Each row comes from the steps of one path. Every step used is in the known rows, and no mark comes twice. Write the path behind each row, first mark first.
Known rows
ligu/deziz: -10 -4 8 -9 -27 54 20 -9 -5 -19 -28 8 -7 14 -6 -10 0 17 -7 9 4 -1 40 0
 -10 -17 8 -1 -17 0 13 -4 7 -4 10 -15 -8 -17 8
vanuv/vigadi/pigag: -9 0 6 -15 -31 33 -10 -5 -7 -22 -22 -4 -13 17 -6 -23 5 -11 -4 3 -8 -10
 28 -16 -6 9 -3 -3 -25 -39 4 -1 -6 23 3 -9 -18 -10 -1
deziz/ligu: -18 0 3 -2 -20 37 -4 -1 7 -8 9 11 -2 14 2 -10 15 -14 1 8 5 2 19 -1 -12
 -18 7 0 -24 5 20 4 -4 -16 8 -10 6 -19 7
deziz/pigag/vigadi/vanuv: -8 1 8 -12 -27 7 3 7 -16 -4 -13 -4 -10 27 -10 -6 -4 10 1 6 -5 -13 26 -8
 4 -14 8 -8 -14 -31 18 -3 9 21 -5 -2 -9 -18 4
pigag/vigadi/liku: -2 1 6 -5 -30 18 -4 -3 -1 -13 -18 -7 19 21 -7 -17 10 -11 4 4 -9 -21 33
 -6 9 14 -10 -8 -20 -17 11 12 -5 10 -6 -3 0 -21 6
liku/deziz/ligu/vigadi/pigag: -7 6 -1 -19 -28 24 18 1 8 -11 9 7 4 19 -7 -10 10 11 5 7 -13 -3 25 -5 2 2
 -9 -1 -12 14 32 10 -12 -20 12 -28 -9 -16 -7
vamedav/vanuv: -4 2 11 -1 -4 47 -2 -2 7 -4 -11 2 6 15 0 -8 8 0 5 12 12 -6 35 7 -1 -6 19
 1 -19 -14 24 -1 2 3 -1 0 12 -11 -3
topaf/zasul: -3 -2 12 -1 -15 46 2 0 -2 -15 -8 1 -1 2 11 -7 10 -3 4 11 15 14 37 5 8 18
 14 0 -29 8 16 1 13 -19 9 15 5 -13 5
vigadi/liku/deziz/ligu: -5 3 1 -11 -10 22 11 -4 9 -10 10 -3 13 17 -12 -17 13 1 0 9 -11 1 34 -15
 7 9 -8 -5 -16 -20 25 18 -10 -15 -1 -15 -13 -16 -1
deziz/ligu/vigadi: -24 7 3 -15 -30 49 0 -1 9 -16 0 16 1 16 -1 -9 13 -2 7 6 -1 12 19 0 -6
 -18 -2 2 -15 14 19 1 -3 -24 17 -17 11 -23 5
mupi/vigadi/liku: -4 6 11 2 2 24 12 -6 5 -2 -20 -3 11 17 5 -15 21 -6 3 18 2 -8 31 -6 12 25
 3 -2 -18 -7 10 14 7 -16 7 -5 2 -18 8
zasul/topaf: -4 -5 11 2 -11 46 9 0 -1 -14 -8 1 4 2 6 -8 8 0 9 14 18 5 31 2 2 19 11 -1
 -26 5 20 3 7 -22 8 14 9 -13 5
vamedav/vanuv/deziz/ligu/vigadi: -9 6 8 -8 4 62 -4 2 17 -1 5 8 11 21 -3 0 14 -4 11 9 9 3 28 1 -1 -9 17 9
 -12 -7 31 5 6 3 3 -1 20 -10 -1
vamedav/vanuv/vigadi/pigag: -5 3 9 -9 -13 41 -10 -1 -2 -14 -17 1 2 18 -5 -15 6 -7 6 6 -2 -5 35 -5 0
 3 9 2 -21 -35 17 2 0 26 -1 -3 -2 -7 -5
vigadi/liku/deziz/ligu/tado: -8 2 0 -11 -7 20 12 -5 10 -10 4 -2 16 17 -13 -17 11 4 1 10 -9 2 35 -15 9
 8 -7 -4 -19 -20 31 19 -14 -14 1 -14 -10 -16 -4
deziz/pigag: -9 4 12 -8 -13 20 7 6 -8 0 -6 -1 -23 23 -8 -2 1 11 -5 12 13 4 30 -3 -4
 -19 20 -6 -15 -19 18 -7 13 10 4 1 -11 -14 -1
vigadi/topaf/zasul: 7 0 7 -10 -20 33 -2 10 14 -10 -5 6 -10 6 22 -6 10 2 5 16 23 17 34 14 10
 28 19 6 -20 17 10 -8 14 -14 17 21 2 -13 21
liku/deziz/pigag/vigadi/topaf: 6 4 2 -15 -24 -9 18 10 1 6 3 -3 -5 24 -7 0 3 15 2 10 -4 -14 31 -1 7 5 4
 -5 -8 9 33 4 0 2 5 -9 -20 -14 -5
pigag/deziz/ligu/vigadi/topaf/zasul: -6 1 -1 -15 -27 46 13 6 20 -20 0 7 3 18 1 -1 15 8 21 3 -13 14 19 8 8 -9
 4 5 -14 33 25 -3 1 -12 18 -8 12 -20 6
vamedav/vanuv/deziz/pigag/vigadi: -1 5 11 -5 6 41 -3 7 7 7 0 -1 5 27 -7 4 8 0 7 10 11 -6 32 -1 2 -6 23 5
 -12 -19 31 4 14 25 -5 8 10 -7 -2
liku/deziz/ligu: -6 0 -2 -8 -21 18 14 0 10 -1 16 4 3 14 -5 -8 12 0 2 9 -7 -11 25 -3 -5 -5
 -1 -3 -17 17 36 10 -13 -26 7 -21 -9 -15 -7
vanuv/vigadi/pigag/deziz/ligu/tado: -12 -2 0 -16 -29 32 -4 -3 -2 -25 -20 -2 -5 19 -9 -19 6 -8 5 0 -19 -6 23
 -16 -2 0 -5 1 -27 -26 15 1 -11 26 6 -12 -12 -11 -4
vigadi/pigag/deziz/ligu: 2 2 4 -8 -23 34 11 3 5 -27 -4 -3 -4 28 -5 -17 10 6 4 5 -13 -3 20 -8 3 3
 1 1 -23 -15 12 5 -5 25 4 -14 -5 -12 8
ligu/vigadi/topaf/zasul: -6 9 8 -27 -33 53 5 6 14 -20 -20 12 -5 10 13 -7 7 17 10 11 12 23 33 13
 14 19 5 5 -7 23 10 -11 11 -23 25 3 10 -20 12
vanuv/vigadi/liku/deziz/ligu/tado: -17 -1 -3 -18 -20 23 -4 -8 2 -12 -11 -2 7 12 -14 -19 9 -11 2 2 -18 -3 33
 -20 1 4 -11 -3 -22 -30 25 11 -15 -2 4 -13 -18 -14 -10
mupi/vigadi/vanuv/deziz: -5 -1 9 -4 1 38 11 -5 5 3 -17 -5 4 17 8 -13 15 0 4 15 0 -24 20 -9 9 18
 10 3 -17 -18 16 5 5 -16 3 -7 8 -15 10
liku/deziz/ligu/vigadi/mupi: -6 7 -2 -17 -25 18 19 1 14 -1 16 6 7 13 -5 -6 11 12 8 7 -7 3 28 0 0 -4
 -8 1 -10 22 36 11 -12 -28 16 -23 -5 -17 -7
ligu/vigadi/vanuv/deziz: -16 4 7 -31 -26 70 7 -6 7 -18 -20 0 -2 18 -6 -16 0 21 6 4 -5 -6 23 -7 8
 -1 0 2 -7 -25 15 -8 -3 -17 7 -15 11 -19 2
liku/deziz: 1 -1 3 -10 -20 22 17 -3 9 1 1 -6 0 12 -6 -10 8 10 -2 10 -2 -20 32 0 -1 5
 3 -5 -16 7 32 4 -13 -22 4 -17 -11 -12 -11
vamedav/vanuv/vigadi/topaf/zasul: -3 2 7 -10 -12 40 -13 4 6 -8 -13 7 2 10 7 -7 9 -8 11 9 7 7 38 5 4 9 17 5
 -18 -12 21 -4 8 9 7 11 4 -9 2
vamedav/vanuv/deziz: -1 2 11 -3 9 59 -4 0 15 3 0 -1 7 19 -2 -2 11 -3 6 11 16 -8 33 1 -1 -2 24
 6 -16 -18 29 2 5 10 -3 6 15 -6 -2
vigadi/liku: -5 2 9 -8 -9 39 2 -8 6 -14 -9 -7 5 16 -9 -21 10 0 -3 10 2 0 37 -11 6 9 1
 -6 -20 -37 9 9 -3 -4 -3 -3 -6 -17 5

Which path is each row?
-11 -1 10 -12 -22 38 25 -1 -14 -14 -24 10 -18 22 -12 -1 -5 26 -8 10 4 9
 40 -4 -8 -27 13 -2 -12 -8 16 -6 19 11 11 -12 -17 -17 6 -> ligu/deziz/pigag
-25 -2 1 -3 -15 35 -2 -3 8 -8 -3 13 5 12 1 -10 11 -8 1 10 8 5 21 -1 -9
 -19 8 3 -30 6 32 4 -12 -16 12 -8 11 -18 1 -> deziz/ligu/tado
-9 -1 9 -12 -31 28 22 1 -17 -14 -28 9 -10 25 -12 -1 -5 20 -5 6 -3 1 39
 -4 -5 -23 7 -3 -12 -3 16 -3 19 18 8 -12 -15 -19 7 -> ligu/deziz/pigag/vigadi
7 5 3 -12 -22 -12 21 8 -1 10 9 -7 -1 21 -11 0 3 17 3 8 -3 -11 35 -3 5 0
 -1 -5 -10 3 35 9 -3 4 4 -10 -19 -13 -9 -> liku/deziz/pigag/vigadi/mupi
-2 2 7 -9 -13 41 -5 0 1 -16 -17 -1 3 20 -7 -13 7 -4 10 4 -9 -6 33 -4 2 0
 9 2 -20 -30 20 0 -1 30 -1 -5 -1 -8 -5 -> vamedav/vanuv/vigadi/pigag/deziz
-11 -1 -4 -9 -17 16 15 -2 11 -1 7 5 8 12 -5 -8 10 5 2 10 -4 -9 26 -2 -2
 -5 0 0 -21 16 44 10 -19 -26 9 -19 -5 -14 -11 -> liku/deziz/ligu/tado
-10 11 6 -28 -26 46 16 -6 10 -19 -16 1 10 18 -12 -15 6 21 6 7 -10 6 36
 -6 14 10 -12 -4 -5 -7 19 5 -6 -22 12 -21 -2 -21 -5 -> ligu/vigadi/liku/deziz
-12 -2 5 -4 3 34 10 -4 6 3 -17 0 9 17 8 -13 15 -1 6 15 0 -18 17 -10 9 13
 9 6 -21 -14 24 8 1 -18 5 -8 12 -16 9 -> mupi/vigadi/vanuv/deziz/ligu/tado
0 5 5 -15 -7 14 16 -1 2 -6 4 -8 2 22 -17 -13 6 15 -3 11 -7 1 39 -16 11 8
 -1 -8 -12 -32 24 13 -2 -2 -3 -10 -21 -14 -5 -> vigadi/liku/deziz/pigag
-16 -2 2 -7 3 55 -3 -1 20 2 7 3 3 19 -2 -3 14 -10 0 9 14 -2 19 -9 -7 -8
 15 9 -23 -4 33 7 -4 -5 6 1 12 -10 2 -> vanuv/deziz/ligu/tado
-16 5 8 -32 -24 63 9 -2 3 -16 -18 1 -7 22 -9 -12 -2 26 5 5 -5 0 23 -9 8
 -6 3 2 -4 -28 17 -9 3 -9 7 -13 6 -19 1 -> ligu/vigadi/vanuv/deziz/pigag
-14 -1 4 -15 -22 37 -12 -9 -1 -16 -18 -6 -2 12 -11 -22 9 -15 -1 3 -10 -4
 34 -18 -2 4 -5 -5 -22 -43 8 4 -6 6 0 -6 -15 -15 -3 -> vanuv/vigadi/liku
-24 8 3 -17 -25 47 1 -2 9 -19 1 14 7 18 -5 -13 14 -1 7 6 -6 18 23 -6 0
 -11 -7 1 -14 1 17 8 -3 -20 13 -17 8 -24 6 -> deziz/ligu/vigadi/liku
-7 13 10 -21 -28 43 12 -2 13 -7 -11 3 1 10 -1 -11 6 21 10 8 13 18 35 7 4
 -1 -5 4 -7 2 14 -1 -2 -14 21 -8 10 -19 2 -> ligu/vigadi/mupi
-2 2 9 -10 -5 34 0 7 5 7 3 -7 -8 29 -9 4 7 -2 -1 8 11 -12 25 -10 -1 -4
 16 2 -12 -14 23 3 13 21 -2 7 -2 -10 2 -> vanuv/deziz/pigag/vigadi
-10 0 1 -18 -23 27 -4 -8 1 -13 -12 -8 1 12 -14 -20 9 -10 0 2 -17 -9 35
 -19 1 9 -9 -6 -19 -35 17 8 -11 0 0 -12 -22 -14 -9 -> vanuv/vigadi/liku/deziz
-9 -1 1 -15 -32 34 -6 -2 -2 -25 -14 -3 -8 20 -9 -19 8 -11 5 -1 -21 -7 22
 -16 -4 0 -5 -1 -24 -27 10 1 -8 26 5 -13 -15 -12 -1 -> vanuv/vigadi/pigag/deziz/ligu
-18 4 7 -29 -35 61 8 -7 1 -23 -27 3 -2 15 -5 -20 -1 23 6 5 -7 -5 25 -3 8
 -4 -3 -2 -9 -23 12 -11 -6 -22 9 -19 9 -23 2 -> ligu/vigadi/vanuv
2 1 2 -16 -25 -3 19 5 -7 3 1 -7 -2 23 -13 -5 -1 18 1 7 -13 -21 30 -8 7
 -1 1 -8 -11 -9 35 5 -4 0 -2 -15 -19 -14 -9 -> liku/deziz/pigag/vigadi/vanuv
-5 8 8 -8 6 55 -1 4 20 4 11 7 12 19 -2 0 14 -1 14 9 14 11 31 2 0 -7 15
 12 -11 -8 32 8 6 6 6 3 20 -9 1 -> vamedav/vanuv/deziz/ligu/vigadi/mupi
-7 5 6 -12 -4 28 -3 0 -1 -6 -8 0 6 18 -13 -9 6 -1 8 6 -8 1 40 -10 5 -2 8
 -2 -14 -36 28 7 2 17 -3 -4 -9 -9 -11 -> vamedav/vanuv/vigadi/liku/deziz/pigag
6 4 7 -1 -33 5 0 2 4 4 -6 -7 15 13 2 -11 9 -5 9 5 7 -13 34 5 2 7 -7 -1
 -19 0 16 10 -6 12 3 3 5 -18 8 -> pigag/vigadi/mupi
-18 10 3 -14 -26 38 4 1 12 -8 9 15 4 13 1 -8 14 2 11 6 5 22 24 2 -5 -16
 -5 5 -14 12 20 6 -3 -19 20 -12 12 -22 7 -> deziz/ligu/vigadi/mupi
-9 -1 6 -3 1 37 9 -4 6 2 -10 -1 6 18 8 -13 17 -5 6 14 -2 -19 16 -10 7 13
 9 4 -18 -14 18 7 4 -18 4 -8 9 -16 12 -> mupi/vigadi/vanuv/deziz/ligu
4 7 11 -4 8 33 0 8 9 12 6 -2 7 24 -6 4 8 3 10 10 16 1 36 0 3 -5 21 7 -11
 -21 31 7 13 28 -2 12 10 -6 0 -> vamedav/vanuv/deziz/pigag/vigadi/mupi
-6 3 5 -11 -7 36 -5 -4 4 -8 -11 -1 12 15 -10 -13 9 -6 9 6 -8 -5 40 -8 4
 3 5 -1 -17 -33 26 8 -4 10 -3 -5 -4 -10 -10 -> vamedav/vanuv/vigadi/liku/deziz
-6 0 9 -6 3 31 13 -1 0 5 -15 -5 -2 21 5 -9 12 4 4 16 1 -19 20 -10 10 13
 13 2 -15 -22 17 4 10 -9 3 -5 3 -14 10 -> mupi/vigadi/vanuv/deziz/pigag
-4 6 6 -1 1 13 19 -4 8 1 -6 0 17 18 2 -12 23 -4 6 17 -7 -9 29 -8 13 25
 -3 -2 -16 4 20 21 2 -24 9 -14 -4 -18 4 -> mupi/vigadi/liku/deziz/ligu
8 1 8 -9 -22 37 14 1 4 -27 -14 -10 -6 27 -6 -18 6 11 2 6 -9 -10 24 -6 5
 10 3 -1 -22 -21 9 1 -5 27 2 -11 -7 -10 5 -> vigadi/pigag/deziz
-6 0 7 -14 -32 23 21 5 -12 -14 -26 11 -13 26 -7 0 -5 23 -4 8 0 5 39 -1
 -3 -17 9 -1 -10 2 14 -5 20 19 11 -8 -16 -19 13 -> ligu/deziz/pigag/vigadi/topaf
-2 2 0 -8 -30 7 3 -1 1 -9 -4 -4 25 22 -9 -14 12 -10 6 3 -18 -20 31 -9 10
 14 -16 -7 -17 -6 22 19 -10 3 -5 -11 -5 -21 3 -> pigag/vigadi/liku/deziz/ligu
-3 -6 4 -11 -30 33 -5 -2 -1 -7 -15 -9 12 21 -3 -16 3 -5 5 2 -10 -36 22
 -9 6 7 -2 -2 -18 -27 17 3 -7 10 -10 -4 6 -18 9 -> pigag/vigadi/vanuv/deziz
6 0 5 -7 -36 15 -6 10 5 -9 -15 2 8 14 15 -7 10 -9 9 8 6 -8 32 11 12 27 3
 1 -20 21 12 0 7 3 8 14 5 -19 18 -> pigag/vigadi/topaf/zasul
1 3 4 -13 -15 7 21 5 0 5 6 -5 -11 20 -12 -2 3 18 -3 11 -1 -9 32 -4 1 -5
 9 -7 -11 -1 35 2 -1 -7 4 -14 -21 -12 -12 -> liku/deziz/pigag
-16 4 4 -15 -8 65 -1 1 20 -3 10 6 0 22 -3 -2 15 -6 4 7 8 3 18 -8 -5 -7 8
 8 -12 2 24 4 3 -10 10 -5 13 -14 4 -> vanuv/deziz/ligu/vigadi
0 3 4 -12 -10 25 13 -7 9 -9 0 -10 10 16 -13 -18 10 7 -2 10 -8 -6 39 -13
 10 15 -5 -7 -15 -27 22 15 -10 -13 -3 -12 -15 -14 -4 -> vigadi/liku/deziz
-11 -1 4 -6 -1 57 -5 0 19 2 16 2 -2 20 -2 -3 17 -14 0 8 12 -4 18 -9 -10
 -7 14 7 -19 -4 25 6 1 -6 4 0 8 -11 5 -> vanuv/deziz/ligu
-11 -5 -2 -4 -17 39 12 -1 17 -13 -6 1 8 18 -7 -5 13 3 13 4 -11 -4 18 2
 -1 -24 8 2 -24 16 35 0 -13 -4 10 -12 12 -17 -3 -> pigag/deziz/ligu/tado
-6 7 8 -10 3 60 -2 4 14 -6 4 7 10 25 -3 -3 12 -2 10 9 7 5 28 -3 2 -2 15
 10 -13 -14 28 7 6 13 2 -2 16 -8 1 -> vamedav/vanuv/deziz/ligu/vigadi/pigag
-4 2 6 -10 -13 39 -14 2 8 -5 -14 6 0 13 3 -9 8 -8 9 9 6 -2 35 4 -1 1 16
 4 -16 -17 20 -5 2 13 5 5 2 -10 1 -> vamedav/vanuv/vigadi/topaf
-25 3 1 -19 -32 51 1 -2 4 -19 -2 15 1 16 -1 -15 8 3 8 4 -9 7 16 -5 -2
 -19 -3 1 -15 -5 19 -1 -6 -23 11 -20 11 -24 7 -> deziz/ligu/vigadi/vanuv
